What can hang from each mark
guluv: tepuv tola
tola: guluv nufef
megugu: pabu tepuv
lefot: nufef zoko
futo: tepuv
nufef: lefot
seriket: sanobug tola
tepuv: futo megugu pabu padut

Every row comes from one small tree of marks. Brackets hold a mark, then the marks that hang from it, in alphabetical order. Every link used is in the known rows. Which tree was each row made from?
Known rows
[tola guluv]: -13.8	34.2	2.0	0.0	-15.5	6.2	4.8	-59.7	22.7	13.9	-1.5	-12.8	19.9	-6.6	6.3	-11.7	15.0	-22.0	3.6	14.6	19.0	-18.1	24.8	26.7
[tola [guluv tepuv] [nufef [lefot zoko]]]: -18.7	31.5	7.4	7.0	-17.0	10.5	15.0	-11.9	22.4	0.3	15.7	-54.9	47.8	12.4	0.1	-24.6	-16.0	-13.0	3.4	10.8	20.8	-37.0	28.8	15.2
[seriket sanobug [tola [guluv [tepuv pabu]] nufef]]: 0.7	25.8	5.1	13.7	-7.0	61.0	44.1	14.2	20.1	-18.4	-19.8	-21.5	-52.5	-3.5	-21.8	-7.1	4.9	-1.5	18.1	19.7	12.3	-24.7	50.1	9.4
[seriket sanobug [tola [nufef lefot]]]: 3.5	37.2	-0.9	8.1	-45.6	10.3	27.5	36.8	35.7	22.8	-26.3	-53.0	-39.8	7.5	-13.1	-22.0	16.3	-12.5	-8.7	19.5	17.7	-43.3	45.3	32.9
[tola [guluv [tepuv megugu pabu padut]] [nufef [lefot zoko]]]: 19.1	30.3	18.2	-6.2	6.3	14.2	26.7	-15.7	1.1	-41.5	33.2	-28.9	25.9	-18.4	14.2	10.0	-33.1	24.0	37.2	-12.9	21.6	-29.6	-25.3	-32.7
[guluv [tepuv futo pabu] [tola [nufef lefot]]]: -15.6	47.7	13.5	3.5	8.3	13.6	26.0	31.3	1.8	-25.3	22.6	9.1	9.2	-43.6	8.5	-27.3	-8.9	-2.7	22.6	3.6	-11.5	-28.3	40.9	-33.5
[tola [guluv [tepuv pabu padut]] [nufef [lefot zoko]]]: 5.0	34.0	13.9	-2.5	-1.2	10.5	26.1	-16.1	13.0	-34.8	32.1	-39.8	32.3	-13.4	10.0	-2.8	-31.7	3.2	25.9	-6.0	21.5	-33.2	2.0	-13.7
[megugu pabu [tepuv futo padut]]: 9.0	29.1	0.3	-23.0	-9.8	14.7	32.7	-16.4	-28.5	-6.1	-18.4	10.7	-18.8	-45.1	-12.4	15.1	1.4	-38.1	-44.3	8.4	3.3	3.6	-28.8	0.1
[tola [guluv [tepuv padut]] [nufef lefot]]: -15.0	44.2	19.8	-2.2	-0.2	9.2	29.8	-13.4	11.6	-6.7	12.4	-6.7	23.5	-5.9	15.5	-20.4	-17.7	-4.0	14.1	19.6	24.1	-23.0	3.7	5.4
[futo [tepuv megugu padut]]: 15.7	48.5	3.2	-9.7	-2.7	15.9	14.4	-27.1	2.6	15.7	8.6	6.9	-1.3	-47.6	24.7	4.2	41.0	-41.4	18.4	-2.8	-3.8	-23.9	-47.3	-19.5
[seriket sanobug [tola [guluv [tepuv megugu]] [nufef [lefot zoko]]]]: 15.4	17.4	3.9	12.1	-24.8	38.0	30.3	15.7	17.5	3.4	-13.2	-70.5	-24.0	17.2	-21.2	-9.5	-4.0	20.4	10.5	7.4	12.7	-44.9	11.1	7.6
[lefot nufef zoko]: -0.1	8.7	-21.4	4.4	-29.1	12.9	-7.3	13.1	22.9	23.9	18.8	-23.0	33.6	-10.3	-14.8	-7.0	24.0	-25.2	-0.5	-24.1	-13.8	-43.1	12.5	21.1
[tepuv futo]: -8.6	55.6	-1.0	-5.2	-22.3	17.9	3.7	-24.7	3.8	13.1	-2.9	-3.3	2.4	-38.6	4.7	-4.8	24.0	-8.0	10.8	-2.3	1.2	-20.9	27.5	-1.6
[tepuv [megugu pabu]]: 0.9	22.2	-2.0	-10.9	-20.1	15.6	10.1	-12.1	-2.4	4.7	-17.2	4.5	-1.4	-22.4	-5.8	-2.5	26.9	-11.5	-25.6	4.6	2.4	-7.9	-17.5	7.4
[guluv tepuv tola]: -34.9	18.4	-5.0	16.3	-7.7	43.5	0.3	2.2	10.6	29.6	0.9	14.2	6.1	-31.8	-8.4	-41.3	36.2	-25.8	4.5	13.9	-33.2	-20.6	20.1	-0.4
[tola [guluv [tepuv futo padut]] [nufef [lefot zoko]]]: 1.2	47.5	13.8	-5.5	-2.5	13.2	26.6	-10.3	-6.2	-23.9	24.1	-39.7	32.8	-18.0	7.3	-0.3	-32.3	23.3	24.3	-4.7	22.3	-31.9	1.6	-15.1
[nufef [lefot zoko]]: -3.9	35.1	-8.5	0.2	-44.8	-9.4	-13.5	-26.4	33.2	26.1	10.3	-65.0	34.0	-7.5	-2.1	-21.2	14.8	-23.6	-8.2	-9.6	7.2	-44.1	18.7	16.9
[megugu [tepuv padut]]: -1.4	23.7	-1.9	-9.2	-17.1	12.4	17.2	-28.5	4.7	28.2	-7.3	0.6	-8.1	-33.7	-0.6	-1.6	16.0	-52.0	-15.4	10.1	0.2	-11.1	-21.2	10.3
[megugu pabu tepuv]: -12.5	11.7	-7.0	-10.5	-23.6	10.6	22.6	-15.3	2.2	19.0	-27.9	-7.1	-4.0	-13.9	-22.0	-10.7	18.7	-73.3	-65.4	22.8	4.1	-3.4	0.3	29.1
[seriket sanobug]: -6.8	33.6	-18.6	13.8	-36.6	31.3	6.7	-10.6	24.8	32.2	-23.8	-30.3	-7.4	-15.7	-15.3	-15.4	38.4	-21.8	-0.5	9.5	2.7	-28.2	27.5	32.0

Which tree is each row?
8.2	34.5	20.0	-14.2	20.7	37.5	50.3	3.9	-41.9	-44.6	-2.1	29.9	-4.0	-32.3	4.3	20.3	-21.8	34.5	6.2	8.4	18.1	5.5	-33.8	-25.0 : [tola [guluv [tepuv futo [megugu pabu] padut]] nufef]
-9.8	49.6	16.6	-2.9	12.8	39.2	34.6	-8.6	-17.9	-17.6	3.1	15.2	7.6	-24.3	11.9	3.8	-8.5	24.9	33.3	7.9	15.1	-12.4	10.5	-20.8 : [tola [guluv [tepuv futo megugu]] nufef]
-23.5	51.2	13.4	0.1	6.5	37.3	33.1	-8.7	-6.2	-11.7	3.3	5.6	11.7	-17.8	5.4	-7.8	-8.0	3.9	22.1	16.6	15.0	-12.9	39.8	-3.1 : [tola [guluv [tepuv futo]] nufef]
0.5	19.4	-0.5	16.1	-31.8	36.0	27.7	17.1	27.6	6.8	-14.6	-79.9	-17.5	23.3	-27.1	-22.1	-4.4	0.7	-0.2	14.4	15.4	-46.6	39.0	25.4 : [seriket sanobug [tola [guluv tepuv] [nufef [lefot zoko]]]]
15.1	56.8	4.9	-15.6	-6.8	18.2	12.4	-26.8	-5.6	-21.8	11.2	11.0	-14.9	-66.1	14.1	18.4	6.4	7.0	32.7	-19.3	5.1	-15.0	-1.1	-30.3 : [tepuv futo pabu padut]
16.4	54.2	5.9	-14.8	-6.2	19.0	9.2	-30.2	-4.5	-18.2	7.5	12.7	-12.2	-58.1	14.6	17.6	14.9	14.4	32.4	-20.9	2.6	-20.8	4.1	-37.8 : [tepuv futo megugu pabu]
-13.1	13.6	8.4	6.4	13.8	40.2	30.0	43.3	-16.8	1.9	12.7	32.6	-0.8	-41.1	9.6	-11.5	13.1	14.6	30.5	7.5	-22.5	-11.0	-30.1	-25.2 : [guluv [tepuv megugu padut] [tola nufef]]
-6.2	59.5	23.1	-6.0	5.9	11.0	31.1	-17.2	-6.9	-17.2	9.2	0.7	19.6	-16.5	16.6	-7.8	-20.4	22.3	24.9	8.1	23.1	-23.9	11.3	-22.6 : [tola [guluv [tepuv futo megugu]] [nufef lefot]]
10.2	45.8	26.5	-17.3	11.8	10.7	46.3	-3.1	-31.5	-45.5	3.7	13.3	7.5	-24.3	9.2	7.3	-36.0	31.0	-0.7	10.4	24.5	-7.4	-32.1	-25.8 : [tola [guluv [tepuv futo [megugu pabu] padut]] [nufef lefot]]
18.6	33.6	2.6	-16.9	-2.4	15.8	26.3	-14.5	-11.3	-4.4	-3.4	9.8	-6.9	-42.4	9.8	10.8	32.4	-46.8	-16.7	5.2	-0.7	-10.9	-57.9	-12.7 : [futo [tepuv [megugu pabu] padut]]
7.6	37.6	1.5	10.5	-25.9	39.8	31.8	16.1	10.6	-4.8	-11.6	-74.1	-27.1	6.0	-25.7	-9.0	-12.3	20.9	10.2	6.8	15.9	-44.8	42.4	6.3 : [seriket sanobug [tola [guluv [tepuv futo]] [nufef [lefot zoko]]]]
-7.0	32.4	7.0	13.3	-22.0	32.6	36.1	12.8	29.5	8.3	-23.1	-41.0	-32.7	17.0	-18.5	-29.1	0.8	-3.4	-1.7	30.7	17.4	-38.5	46.7	27.2 : [seriket sanobug [tola [guluv tepuv] [nufef lefot]]]
20.4	39.3	4.6	-19.9	-6.5	19.1	20.6	-13.9	-31.6	-18.5	-9.8	19.9	-17.8	-52.2	3.3	24.1	7.8	22.3	-5.7	-9.8	4.1	-1.4	-46.1	-22.4 : [tepuv futo [megugu pabu] padut]
17.4	45.6	5.8	-20.8	-2.6	15.2	25.7	-33.9	-13.8	-13.3	4.4	11.8	-22.4	-63.3	4.4	21.9	-1.1	-33.1	3.5	-9.2	3.6	-9.0	-11.7	-25.1 : [megugu [tepuv futo pabu padut]]
-37.8	18.4	2.2	15.2	-0.6	40.1	22.4	42.1	6.3	14.8	3.9	11.7	13.0	-20.4	-4.2	-37.1	22.2	-19.7	8.5	21.4	-21.0	-19.2	30.8	4.0 : [guluv tepuv [tola nufef]]
-26.4	44.2	15.9	4.7	-7.7	7.7	23.9	-15.2	23.1	1.8	8.0	-15.9	31.5	7.5	8.5	-32.4	-11.6	-16.9	5.8	26.5	23.1	-29.8	38.6	15.2 : [tola [guluv tepuv] [nufef lefot]]
-14.5	19.1	8.0	7.7	16.8	40.6	32.0	39.7	-1.8	-19.9	20.8	26.7	-1.7	-47.4	7.0	-13.1	2.2	-4.8	32.0	6.9	-18.8	-13.6	3.5	-24.8 : [guluv [tepuv pabu padut] [tola nufef]]
9.2	26.7	2.3	-13.6	-8.5	14.0	19.0	-34.2	4.1	1.1	3.2	4.7	-12.5	-46.0	1.2	9.9	8.4	-52.8	-6.3	0.2	2.4	-11.1	-14.1	-5.9 : [megugu [tepuv pabu padut]]
-12.8	16.2	8.8	8.4	14.5	40.2	29.2	37.9	-3.4	-17.6	16.0	27.4	-0.2	-41.5	7.2	-13.8	11.8	0.1	32.9	3.8	-20.6	-15.7	7.0	-32.1 : [guluv [tepuv megugu pabu] [tola nufef]]
-15.8	32.8	8.5	6.9	12.4	43.0	29.2	41.6	-23.4	-2.0	7.3	29.7	-1.3	-44.5	4.7	-13.4	11.7	20.8	30.2	5.8	-20.8	-13.5	6.9	-34.4 : [guluv [tepuv futo megugu] [tola nufef]]
-2.0	16.9	6.2	6.8	-1.7	16.7	20.3	36.9	8.0	-20.8	35.0	-26.7	23.6	-31.7	4.4	-18.2	-12.6	-1.6	23.2	-8.6	-13.2	-36.2	-2.2	-26.6 : [guluv [tepuv pabu padut] [tola [nufef [lefot zoko]]]]
-23.3	30.3	9.8	10.6	0.1	10.9	20.9	32.8	20.1	-11.2	20.3	4.8	16.6	-26.2	5.4	-37.0	0.3	-21.3	12.4	13.3	-10.1	-30.3	36.1	-15.4 : [guluv [tepuv pabu] [tola [nufef lefot]]]
-7.7	24.5	14.7	5.4	5.8	14.2	25.2	35.3	-6.9	2.0	18.3	18.2	13.5	-31.9	15.2	-23.9	-0.6	12.6	23.3	9.2	-14.7	-24.3	-28.7	-26.0 : [guluv [tepuv megugu padut] [tola [nufef lefot]]]
20.0	5.8	7.3	3.0	0.4	61.1	58.9	31.8	-18.8	-24.1	-36.8	-3.1	-62.2	-5.5	-25.0	12.3	-1.3	27.0	-7.3	22.8	11.7	-6.2	-27.3	5.5 : [seriket sanobug [tola [guluv [tepuv [megugu pabu] padut]] nufef]]
-20.2	28.0	7.4	6.9	-15.7	-19.9	17.4	25.4	23.5	15.5	11.3	-13.6	26.4	-6.0	12.0	-35.3	6.9	-24.5	-0.5	19.2	2.7	-31.5	33.3	18.5 : [guluv [tola [nufef lefot]]]
-16.7	3.1	-1.8	7.1	1.1	42.6	14.1	15.7	-13.8	5.7	-9.1	28.7	-3.5	-34.0	-16.0	-24.8	29.9	-10.0	-22.0	13.8	-31.4	-6.0	-20.6	-11.4 : [guluv [tepuv [megugu pabu]] tola]
